What can hang from each mark
z518: z613 z921
z833: z613
z139: z613
z613: z75 z130 z139 z337 z518 z769 z833 z923
z75: z613
z130: z613
z769: z613
z923: z613
z337: z613
z921: z94 z518

Every row comes from one small tree of marks. Brackets hold a mark, then the marks that hang from it, in the order of their numbers. Every link used is in the known rows. Which tree was each row made from?
(in the rows, 128 means zero)
Known rows
(z337 (z613 z139)): [120 143 115  88 124 116 128  91 171  95 104 114 132 119 128 108 140 105
 121 107 123 140 111 144 149 121 120 116 108 146 144  85 111 148 101 149
  88 175 153 115 118 133 136 122  96 126]
(z769 (z613 z130 z139)): [ 97 121 168  80 112 134 154 127 178 131 127 146  83 112 140 113 148 120
 126  56 116 135 154 168 129 144  97 118 126 145 143  79 131 112 145 117
 128 182 149 106 137 126 118 111 112 133]
(z337 (z613 z139 z833)): [112 164 102 106 138 108 135  84 194 127  94  96 146 124 120 100 152  99
 138 100 137 142  89 168 144 132 106 131 105 153 148  67 125 152  94 157
  73 174 146 107 121 131 134 141  88 120]
(z613 z139 z923): [141 155 122 112 123 130 149 113 166 135  90 129 154 152 145 146 145 115
 121 113  96 148 111 166 142 131 123 118 145 140 139  92 140 118 115 130
 103 161 109 131 119 137 141 152 106 117]
(z75 (z613 z139 z518 z923)): [139 197 137 123 142 130 133  91 202 114  59 114 196 150 154 161 144  96
 119 130  69 127 106 206 117 168 100 138 170 139 117  89 147 102 113 158
 103 152 102 130 125 131 155 132  79 110]
(z921 (z518 z613)): [ 90 134 102 119 135 107 109 130 144 119 125 109  90 137 146 114 142 153
 124  84  86 109 113 106  92 130 140 145 120 111 109 150 163 101 153 129
 117 125 138 139 149 132 105 118 161 136]
(z923 (z613 z75 z130 z833)): [109 133 114 159 130 153 116 136 189 141 144  98 156 100 135 128 196 113
 136 113 101 125 129 160 130 150 110 123 171 108 134 135 140  73 105 168
 140 120 136 136 140 110 127 101  90 126]
(z921 z94 (z518 (z613 z139))): [ 89 187  75  96 145 121 117 154 156 100 113 105  92 179 155 117 133 130
  99  61  53 140 104 135  84 133 103 135 142 128 131 126 167 121 156 120
 114 173 134 109 179 130  85 109 113 150]
(z833 (z613 z75 z130 z518 z923)): [152 161 122 146 113 159 128 204 182 147 123 107 201 172 162 188 177 141
 144 143  87  99 140 160 113 162 145  90 190 120  91 133 137  38  91 170
 154 117  84 166  96 119 153 108  72 104]
(z923 (z613 z75 z139 z337 z769)): [100 139 111  95 138 168 145 141 201 100 126  78 182 191 147 192 154 157
  67 109  55 141 116 134 126 139 148 103 179 138 131 147 139  76 108 171
 117 149 118 145 130 133 162 116 122 171]
(z833 (z613 z139 z518 z923)): [152 162 108 108 134 144 126 156 177 115  87 104 199 209 150 168 136 130
 124 141  99 104 119 168 126 144 148  99 165 156  99  91 133  77 113 148
 112 140  86 144  92 148 156 122  78  96]
(z518 (z613 z75 z337 z833) z921): [ 63 164  94 142 173 139 165 106 204 190 130  63 144 123 134 127 146 190
  99  87  79 130 121 136 108 145 119 152 136 122 123 153 201 108 135 166
 136 148 129 161 133 127 160 151 200 158]
(z518 (z613 z75 z923) z921): [ 87 148 108 140 165 125 138  96 183 163 126  92 152  99 135 121 169 173
 103  93  48 123 147 122 126 122 128 143 160 105 125 157 198  90 113 169
 141 150 117 154 121 128 161 141 183 121]
(z75 (z613 z130 z139 z769 z833)): [ 88 210 160 111 142 152 152 120 227 140 105 111 152 122 136 130 144  95
 110  66 105 144  97 215 110 179  61 141 159 139 142  55 135 110  92 160
  75 159 127  87 153  92 130 117  90 123]
(z518 (z613 z139)): [ 97 143 130  86 145 138 135 106 172 104 117 123  99 118 137 112 131 139
  91  91  85 133 119 145 125 137 127 120 130 138 140 104 143 118 137 134
 107 161 143 119 120 151 131 120 157 129]
(z921 z518): [118 132 109 131 115 108 118 143 117 122 121 114 114 157 141 128 139 136
 136 102 115 121 113 109 106 126 134 138 118 119 105 141 145 114 142 120
 125 127 122 150 155 118 100 125 125 133]
(z769 (z613 z130 z139 z518 z833)): [ 88 169 148 100 129 137 151 129 226 167  91 125 129 143 139 124 151 120
 147  57 112 126 136 213 126 179  84 131 130 168 122  51 147 102 138 137
 121 175 131 120 125 125 130 126  79 114]
(z518 (z613 z337 z769) z921): [ 29 160 101 102 174 152 159 116 191 177 136  84 140 149 125 123  94 202
  83  59  63 119 136 113 111 131 124 141 130 134 122 133 186 112 138 154
 105 144 131 133 131 119 169 138 213 161]
(z769 (z613 z75 z130 z139)): [113 121 174  88 107 134 159 144 187 119 137 134  97 112 147 144 183 134
 112  70  97 145 158 163 129 152 108 112 149 135 141 107 136  93 124 136
 157 184 141 124 132 125 122 111 111 142]
(z337 (z613 z139 (z518 z921) z833)): [ 87 193  89 110 158 120 129  68 218 145  72  77 183 140 114  94 134 119
 136  87 110 131 109 181 156 145  92 138 109 172 121  53 146 147  95 174
  84 190 132 139 118 117 159 137  82 100]
(z139 (z613 z75 z130 z337 z833)): [ 97 170 109 167 108 184 187 161 173 179 131 105 143 128 121 152 143 144
 137  93 111 143 111 184  85 158 102 136 137 121 150 141 178  81 122 149
 150 149 118 155 143  97 133 149 139 164]
(z769 (z613 z139)): [110 110 150  82 132 111 145 106 164 112 119 130  95 135 131 122 141 131
 116  80 119 131 145 145 132 128 118 132 124 156 137 100 139 128 148 117
 123 178 139 104 130 149 123 123 127 136]
(z75 (z613 z139 z337 z833)): [117 188 131 123 149 138 167  92 201 136  90  90 158 146 150 143 130 105
 109 115 125 148  76 204  99 164  89 151 138 140 137  91 148 134 135 143
  91 153 133 110 150 127 141 143 126 159]
(z833 (z613 z130)): [126 120 135 123 115 154 124 183 137 124 160 124 128 141 141 123 134 125
 137 125 148 100 142 133 114 134 130 101 143 120 117 112 113  85 123 133
 133 117 124 124 121 114 124  85 108 116]
(z75 (z613 z139 z337 z769)): [102 184 147  94 146 149 167 119 198 114 104  98 163 170 148 172 111 130
  76 101  87 144  95 175 100 159 105 134 153 143 132 103 139 120 119 151
  85 153 123 106 147 122 152 131 132 170]
(z130 (z613 z139)): [104 158 116 109 134 154 139 127 147  88 112  99 146 146 128 143 113 111
 102 124 112 139 124 142 137 143 138 109 126 129 155 117 118 153 138 153
 119 163 136 133 134 120 106 125 142 114]
(z75 (z613 z130 z769 z833 z923)): [ 93 212 136 156 145 135 147 126 224 190  99 113 186 114 141 138 164  99
 146  82  94 124  98 206 104 169  71 157 176 116 132  85 161  89  80 167
  77 118 108  89 144  91 141 137  90 115]
(z75 z613): [131 146 148 138 145 120 119  97 147 102 121 118 140 102 135 122 136 103
 119 134 122 121 118 151 104 142 102 151 149 115 128 129 134 123 124 142
 118 124 136 104 146 120 128 114 123 134]
(z833 (z613 z130 z923)): [137 134 119 135 114 147 130 177 150 153 138 126 158 147 153 137 153 121
 151 127 130  98 130 146 117 131 131 103 159 115 119 107 131  71 112 139
 123 110 108 125 109 115 137 108 100 107]
(z337 (z613 z130 (z518 z921))): [ 77 173 116 122 127 142 119 104 186 156 113 111 164 101 127  93 129 126
 150  86 102 115 147 153 147 145  95 120 117 135 113  79 134 122 101 171
 119 161 146 148 119  88 157 106  86 105]
(z518 (z613 z130 z833 z923) z921): [ 48 179 100 148 159 139 149  96 211 227 116 106 135  80 131  74 156 145
 147  52  80 118 132 169 127 143  82 153 137 112 135  88 199 101 120 156
 108 143 129 127 130 103 148 143 165 103]
(z923 (z613 z75 z130 z337 z833)): [ 98 141 105 156 126 169 146 148 196 162 141  86 166 130 154 153 180 131
 131 115 101 129 115 163 117 158 120 118 168 108 130 146 148  73 123 167
 139 117 137 150 140 112 147 117 111 162]
(z139 z613): [113 125 109 144 127 150 139 118 115 118 130 129 121 124  94 109 108 129
 134 111 120 122 135 139 102 117 114 145 119 128 152 136 160 112 131 129
 134 146 119 126 138 121 121 130 145 128]

Write each row's tree
[114 178 124 152 153 128 158 103 183 158 105  89 159 131 146 139 132 112
 129 130 133 130  85 180  90 164  93 164 138 123 125 124 157 128 136 146
 101 117 130 113 150 123 141 146 135 164] : (z75 (z613 z337 z833))
[120 180  86 121 137 103 142  78 211 156  73  98 174 131 127 111 167  94
 153 102 118 141  81 182 148 129 105 135 118 149 149  67 143 137  82 163
  61 169 130 108 107 133 145 164  78 111] : (z337 (z613 z139 z833 z923))
[111 155 109 132 107 123 131 116 178 165 112 132 153  93 140 109 166 101
 167 101 110 123 120 153 141 127 108 117 125 112 142  95 128 113  88 156
  95 138 142 118 107 105 146 129  82 118] : (z337 (z613 z130 z923))
[110 158 104 143 155 102 139 115 212 200  75 111 176 157 134 141 164 136
 173  94 101 102 126 182 117 154 109 163 143 154 109 102 180  99 126 146
 115 132 104 124 109 147 148 163  93 111] : (z769 (z613 z518 z833 z923))
[ 87 177  65 123 150 115 105 162 139 120 126 103  98 167 151 112 134 141
 117  74  61 123 112 116  74 124 108 146 143 111 123 152 174 118 154 122
 122 141 134 111 178 128  83 110 124 153] : (z921 z94 (z518 z613))
[ 98 179  99 126 149 144 147 121 175 122 100  80 158 148 121 131 123 102
 118 116 129 139 104 168 135 156 121 126 121 136 158  99 132 157 127 158
 104 160 133 125 136 120 106 144 134 108] : (z130 (z613 z139 z833))
[101 139 101 139 147 108 178 119 202 219  98 104 153 161 144 144 158 146
 162  89 121 119 111 169 104 140 114 163 127 140 126 122 190 113 146 129
 107 133 120 116 120 148 151 180 140 160] : (z769 (z613 z337 z833 z923))
[126 138 113 118 133 155 152 208 166 128 156  75 181 216 147 207 137 186
  90 139 107 109 119 108  94 139 172 102 172 132 103 167 134  69  97 163
 131 113  93 145 111 132 156 122 139 165] : (z833 (z613 z75 z337 z769))
[ 97 195  86 132 160 144 117 134 149 151 107 102 176 172 126 120 101 141
 121 108  77 126 152 150 125 140  89 134 150 147 108 114 160 136 133 144
 145 161 109 136 148 107 138 114  91 117] : (z613 (z518 (z921 z94)))
[ 85 207 109  99 151 150 150 116 217 168  68 100 219 199 130 160 115 157
 103  76  40 134 133 176 149 150 112 122 161 173 109  68 166 100  91 167
  93 178  78 154 115 112 177 150 101  95] : (z613 z139 (z518 z921) z769 z923)
[141 147  99 141 121 100 127 110 178 135 109 100 180 113 138 151 190 126
 143 134  95 130 115 131 136 118 142 126 146 112 130 147 142 108  68 176
 114 143 127 136 104 128 153 149  95 128] : (z337 (z613 z75 z923))
[119 137 107 151 117 168 174 148 134 131 134 103 144 150 119 167 125 163
 112 123  99 138 122 138  84 131 138 134 137 119 143 179 173  94 132 142
 161 149 112 161 136 123 140 147 164 173] : (z139 (z613 z75 z337))
[115 178 129 106  95 172 195 151 191 182  98 140 152 159 175 167 136 122
 125  92  88 156 105 195 127 160 111  97 140 133 138  79 140 101 134 126
 110 159 121 145 119 110 155 154 111 154] : (z613 z130 z139 z337 z923)
[ 79 223 112 131 182 143 113 123 188 133 104  85 200 166 125 136 103 131
  97  93  54 118 138 167 100 155  68 158 183 144 110 110 166 121 104 173
 113 151 104  99 167  97 144 100  90 126] : (z75 (z613 (z518 (z921 z94)) z769))
[ 92 186  79 116 172 154 111 188 165 135 129  75 202 229 124 144  95 165
 105 104  82  94 150 126 106 134 114 122 177 155  90 116 152  94 102 161
 121 142  85 119 134 112 148  92  89 111] : (z833 (z613 (z518 (z921 z94)) z769))
[ 62 212  52 127 168 114 115 174 183 157 118  82 122 193 135 122 135 151
 118  46  56 123  93 137  70 141  94 161 152 130 122 133 188 111 123 141
  88 136 114  92 180 118  88 127 114 145] : (z921 z94 (z518 (z613 z769 z833)))
[ 87 195 164  93 125 173 174 141 209 132 117 113 151 150 160 165 118 121
  89  76  86 148 103 196 100 174  88 119 158 133 136  82 131 104 118 147
  90 155 132 107 151  97 148 116 117 166] : (z75 (z613 z130 z139 z337 z769))
[102 179  96 149 141 143 144 167 180 140 118  80 212 166 132 201 156 149
 109 127  63 123 127 127 123 145 159 119 177 107 140 172 152 101  81 193
 125 127  95 141 117 110 133 152 137 117] : (z130 (z613 z75 z769 z923))
[ 97 199  83 164 156 135 152 161 206 173 104  61 224 164 125 191 167 142
 127 118  79 130 107 150 119 157 142 134 171 116 140 153 165 105  73 200
 109 125  91 136 124 110 127 171 128 110] : (z130 (z613 z75 z769 z833 z923))
[120 153 112 113 147 148 109 189 166 121 128  94 193 215 129 171 111 161
 119 130 107  86 133 128 110 145 153 110 163 155  88 119 126  78 100 158
 112 110  86 131 100 131 153 101  94 107] : (z833 (z613 z518 z769))
[121 153 120 165 100 167 160 149 154 157 129 136 150 106 121 147 166 130
 144 101  79 135 140 170 102 139 111 128 160 104 152 147 173  64 100 155
 156 149 103 149 130  99 132 139 120 124] : (z139 (z613 z75 z130 z923))
[105 193 141  94 100 191 177 167 197 153  91 131 157 179 168 177 107 137
 112  99  85 147 115 202 123 186 113  86 134 154 114  71 121 101 147 132
 129 162 123 168 119 111 159 128  94 150] : (z613 z130 z139 z337 z518)
[105 158 131 139 123 142 141 147 196 165 130 128 133  90 159 146 188 147
 122  93  54 126 136 154 114 150 128 114 168  96 134 145 164  66 107 161
 142 129 128 139 112 123 145 129 141 130] : (z518 (z613 z75 z130 z923))
[135 193  81 159 136 105 124 113 226 172  72  81 223 141 134 160 194 123
 165 133  85 122  95 177 134 152 126 138 152 137 111 119 154  99  61 195
 106 136 106 152  94 127 163 165  60 108] : (z337 (z613 z75 z518 z833 z923))
[117 145 132 127 103 131 126 135 173 127 139 115 137  84 140 129 181 119
 139 110 109 134 129 139 134 134 120 107 134 108 136 129 113 108  80 172
 130 150 152 134 119 103 135 110  90 135] : (z337 (z613 z75 z130))
[ 91 216  94 111 148 163 146 153 206 134  70  86 226 207 134 196 113 131
 108 110  49 124 116 172 135 167 143 107 161 151 131 100 142 111 100 183
  94 154  92 146 109 116 143 148 102  96] : (z130 (z613 z139 z518 z769 z923))
[112 216 157 126 138 153 138 113 223 134  78 113 166 122 149 132 144  82
 130  97 105 134 102 241 115 199  64 136 155 146 123  51 135 108 115 160
 104 157 126 119 145 102 134 113  65 108] : (z75 (z613 z130 z139 z518 z833))
[ 73 231  90 153 152 165 136 152 192 207 104 106 173 148 131  99 124 122
 151  74  93 132 139 201 122 172  51 138 150 143 117  71 164 125 122 149
 134 161 113 131 160  77 130 117  67 105] : (z613 z130 (z518 (z921 z94)) z833)
[ 66 209  72 112 166 130 110 125 194 148 103  81 200 173 112 119 109 143
 122  79  65 117 136 138 131 128  94 137 142 155 115  98 150 137  80 181
  94 169 121 112 135 101 155 115  72 122] : (z337 (z613 (z518 (z921 z94)) z769))
[ 91 213 122 114 125 152 174 149 233 201  89 124 175 158 142 148 156 116
 134  52  86 149  98 215 136 167  83 119 156 150 146  44 148  94  80 151
  69 161  99 106 125  97 144 158  78 107] : (z613 z130 z139 z769 z833 z923)
[151 137 128 145 107 146 137 192 161 142 145 114 168 145 157 169 185 136
 137 137 110 108 138 143 113 138 145  96 182 105 112 143 136  51  93 158
 147 118  99 144 106 115 139 109  96 116] : (z833 (z613 z75 z130 z923))
[ 85 145 143 111 114 154 163 160 190 180 116 132 132 154 157 156 129 154
 145  81 100 110 151 168 107 171 115 121 129 144 107 109 148  93 161 131
 147 139 136 141 120 125 151 124 117 159] : (z769 (z613 z130 z337 z518))
[ 96 190  51 135 148 109 113 159 155 148 109 105 118 174 158 123 149 135
 132  77  44 121 107 126  75 124 107 151 158 108 122 150 192 106 144 127
 113 138 121 112 167 130  94 130 116 145] : (z921 z94 (z518 (z613 z923)))
[ 87 182  99 132 148 146 173 157 193 200 114  88 172 192 129 168 114 165
 124  94 117 135  88 156 104 153 120 142 131 150 124 112 155 121 110 146
  86 119 109 124 127 121 153 169 138 164] : (z613 z337 z769 z833)
[ 83 163  86 138 167 148  98 127 208 146 104  82 209 176 116 145 142 134
 131 107  79 101 117 158 127 156 120 143 169 151 108 109 149  83  97 176
  93 107 107 126 123 127 155 115  79 112] : (z923 (z613 z518 z769 z833))
[110 174 158  95 149 134 136 104 189  90 107 109 155 143 133 145 128 112
  84  97  91 138 109 170 114 152  98 138 161 145 137  92 129 121 100 154
  85 157 122  92 147 117 135 111 113 131] : (z75 (z613 z139 z769))
[ 90 155 109  92 152 161 103 127 200  92  98  98 192 188 127 160 129 132
  95 102  51 115 127 154 140 147 129 110 173 161 115  96 126  84 108 167
  98 144 111 132 122 135 158  96  79 115] : (z923 (z613 z139 z518 z769))
[131 205 114 122 132 158 178 152 220 156  75  79 198 205 158 207 147 154
 103 127  86 157  88 203 118 190 131 113 151 165 108 111 149 102 118 161
 134 161 100 181 115 135 161 165  98 153] : (z613 z75 z139 z337 z518 z833)
[ 46 157 111 121 149 175 104 131 196 147 129  98 191 144 122 120 126 143
 119  76  53  98 164 143 141 149  98 119 170 132 108 100 148  72 109 175
 122 133 120 144 136  88 162  80  95 105] : (z923 (z613 z130 (z518 z921) z769))
[ 94 173 144 120 106 177 181 206 187 174 149 113 161 165 157 204 147 177
 100  91  77 147 123 148 107 166 131 101 164 123 122 145 136  77  97 156
 139 130 111 151 130  94 155 134 128 175] : (z613 z75 z130 z337 z769)
[123 195 130 156 160 124 118 101 194 139  84  97 186 128 132 134 141 101
 139 134 114 113  99 197 102 175  89 163 155 136 108 105 149 116 115 162
 108 118 119 119 139 121 139 129  90 111] : (z75 (z613 z518 z833))
[ 91 131 109 148 134 152 111 119 180 150 137 111 144 103 127  97 165  94
 152 103 121 114 125 163 133 141  96 130 149 113 140 103 135  93 124 150
 115 115 143 115 143 112 127  99  94 120] : (z923 (z613 z130 z833))
